Each row was made from one small tree. The marks that hang from a mark follow it in brackets, in alphabetical order. Every link used is in the known rows. Write each row's tree.
In the rows, zero is written as 128.
Known rows:
J(P(G W(Z))): [147 131 124 107 140 132 126  74 141 132 152 104 105 164  84 147 169 156
 181]
G(N P(J)): [164 136 107  94 103 136 143 168 138  68 100 110 119 126 135 101 110 118
 110]
N(G(P(W))): [166 104 104 117 193 115 108 165 150 124 120 151 154 131 130 135 100 138
 131]
R(P(W)): [154 108 131 135 167 106 118  95 163 139 117 129 129  96 101  99 115 116
 136]
W(P(G)): [169 136 110 153 160 116 121 110 138 177  81 134 103 147  98 155 156 131
 166]
N(G): [111 116  75 127 210 110  90 208 111 175 114 117 117 112 142 154 114  92
 141]
N(G(P(J R)) W(Z)): [136 144 121 168 116 147 112 175 106 124 173 123 151 114 164 156 106 121
 121]
S(N(W(P(G J) Z))): [130 162 169 161 123 134 144  99  65 105 110 100 100 161 120 153 168 142
 182]
S(N(G(P(R)) W)): [122 140 148 176 173 129 136 197  63 114  86 135 174  90 178 152 129 106
 156]
G(P(J R W(N))): [150  92 160 111  92 113 135  91 194 139 154 139 168 114 106  89  92 146
  68]
G(N(W(Z)) P(R)): [138 153 119 140  95 155 139 168  95  87 149 134 146 132 173 102 152 113
 136]
R(P(G W)): [142 114 133 149 142 123 135  62 155 142 119 163 111 110  89 146 123 146
 123]
R(P): [165 121 107 163 184 119 122 128 142 155 108 100 113  88 106 117 130  99
 149]
N(G(P) W(Z)): [167 130  80 176 194 143 100 207  84 122 174 120 131 146 163 151 130 108
 155]
S(N(W(P))): [139 148 142 164 188  95 129 150  57 121  47  87 136 112 143 104 167 103
 208]
S(N(G W(P(R) Z))): [106 164 165 169 179 128 120 158  51 146  96 103 156 118 164 159 163 101
 190]
G(P(W(N))): [173  74 122 106 173 111 126 115 172 134 152 126 147 147 101  83 112 129
 101]
P(G): [125 116  94 140 148 120 119 148 131 170 122 145  91 138 106 154 147 130
 136]
G(N P(J W)): [146 127 121  69  86 124 135 126 164  47 103 135 136 134 131  80  95 143
 106]
G(N P(J R W(Z))): [132 143 165  66  52 155 130 108 167  67 156 147 158 142 123  99 117 152
  98]
W(N P(R)): [149 108 144 146 151 109 127 104 154 209 105 101 145 116 113 108 146 101
 121]

Write each row's tree:
[141 145  95 171 209 118 100 169  72 163 128 100 122 140 159 148 135  98
 181]
N(G W(P Z))
[ 79 145  84 134 111 149 135 151  63 110 154 138  79 166 162 142 163 119
 143]
P(G(N(W(Z))))
[102 165 187 172  81 112 163  93  77 134  53 129 134 101 127 148 150 143
 159]
S(N(W(P(G J R))))
[ 49 162 132 134  32 152 149 128  88 112 150 144  93 130 156 143 139 135
 105]
P(G(N(W(Z))) J R)
[108 145 151  95  73 159 152  49 149  72 148 141  84 144 111 145 111 153
  96]
R(P(G(N) J W(Z)))
[108 123 139 102 118 123  98 126 159 171 170 140 153 128  99 108 146 131
 138]
P(R W(Z))
[160 128 118  66 127 152 118 135 148  65 150 142 139 175 129  93 137 136
 133]
G(N P(W(Z)))
[136 104 128 103 150 136 141  53 145 149 185  92 100 180  88 134 164 143
 143]
J(P(G W(N Z)))
[129 125 141 110 127  97 124 103 156 150  93 102 154  85 106  98 150 138
 178]
J(P(R W))
[ 68 103 149  91 124 124 107 117 154 175 198 126 145 128 127 136  88 125
  68]
P(J R W(N(G) Z))
[156 110 140 126 137 159 123 144 157 152 202 114 144 142 135 153  93 112
  65]
W(N(G(P(J R))) Z)
[100  83 114 106 147 111 121  90 154 171 156 149 106 153  98 127 121 140
  92]
P(G W(N))
[146 129 151 103 108 149 107 133 168 124 171 152 166 127 124 147  88 150
  98]
N(G(P(J R W(Z))))
[152 130 128 167 120 137 138  85 145 140 117 125  79 103  89 168 104 129
 106]
R(P(G J))
[ 95  87 126 102 111 107 131  81 166 150 155 137  95 144  94 127  95 150
  73]
P(G J W(N))
[ 55 134 135  91  67 129 141 107 150 124 102 187 120 125 127 137 137 154
  99]
P(G(N) R W)
[128 149 139 171  93  97 119 124 114 166  81 105 145  80 135  95 122 120
 152]
N(W(P(J R)))
[141 136  96 132  96 126 148 168 102  53 103 112 119 121 162  84 110 118
 122]
G(N(W) P(J))
[122 162 143 121  87 158 138  96 127 140 106 148 115 162 121 158 172 132
 141]
W(P(G(N) R) Z)
[167 122 122  92 150 146  96 144 154 105 174 139 146 154 121 143  87 141
 118]
N(G(P(J W(Z))))
[157 100 166  99  89 148 128  81 188 126 206 124 166 147  98  95 107 144
  74]
G(P(J R W(N Z)))
[140 131 122 166 210 125 137 208  53  89  86 121 149 113 169 143 128 101
 167]
S(N(G(P) W))
[142 139 135  98  60 148 148 154 155  85  97 125 144 106 134 105 119 126
  98]
G(N P(J R))
[ 43 151 123 146  32 127 160 140  90 112 102 150  97 102 162 136 119 135
  96]
P(G(N(W)) J R)
[ 79 160 117 154  80 124 177 120  78 110  77 111 100  96 162 139 170 130
 165]
J(P(G(N(W)) R))
[ 85  82 102 101 202  92 101 151 137 176 147 125 125 129 132 128  90 110
  92]
P(W(N(G)))
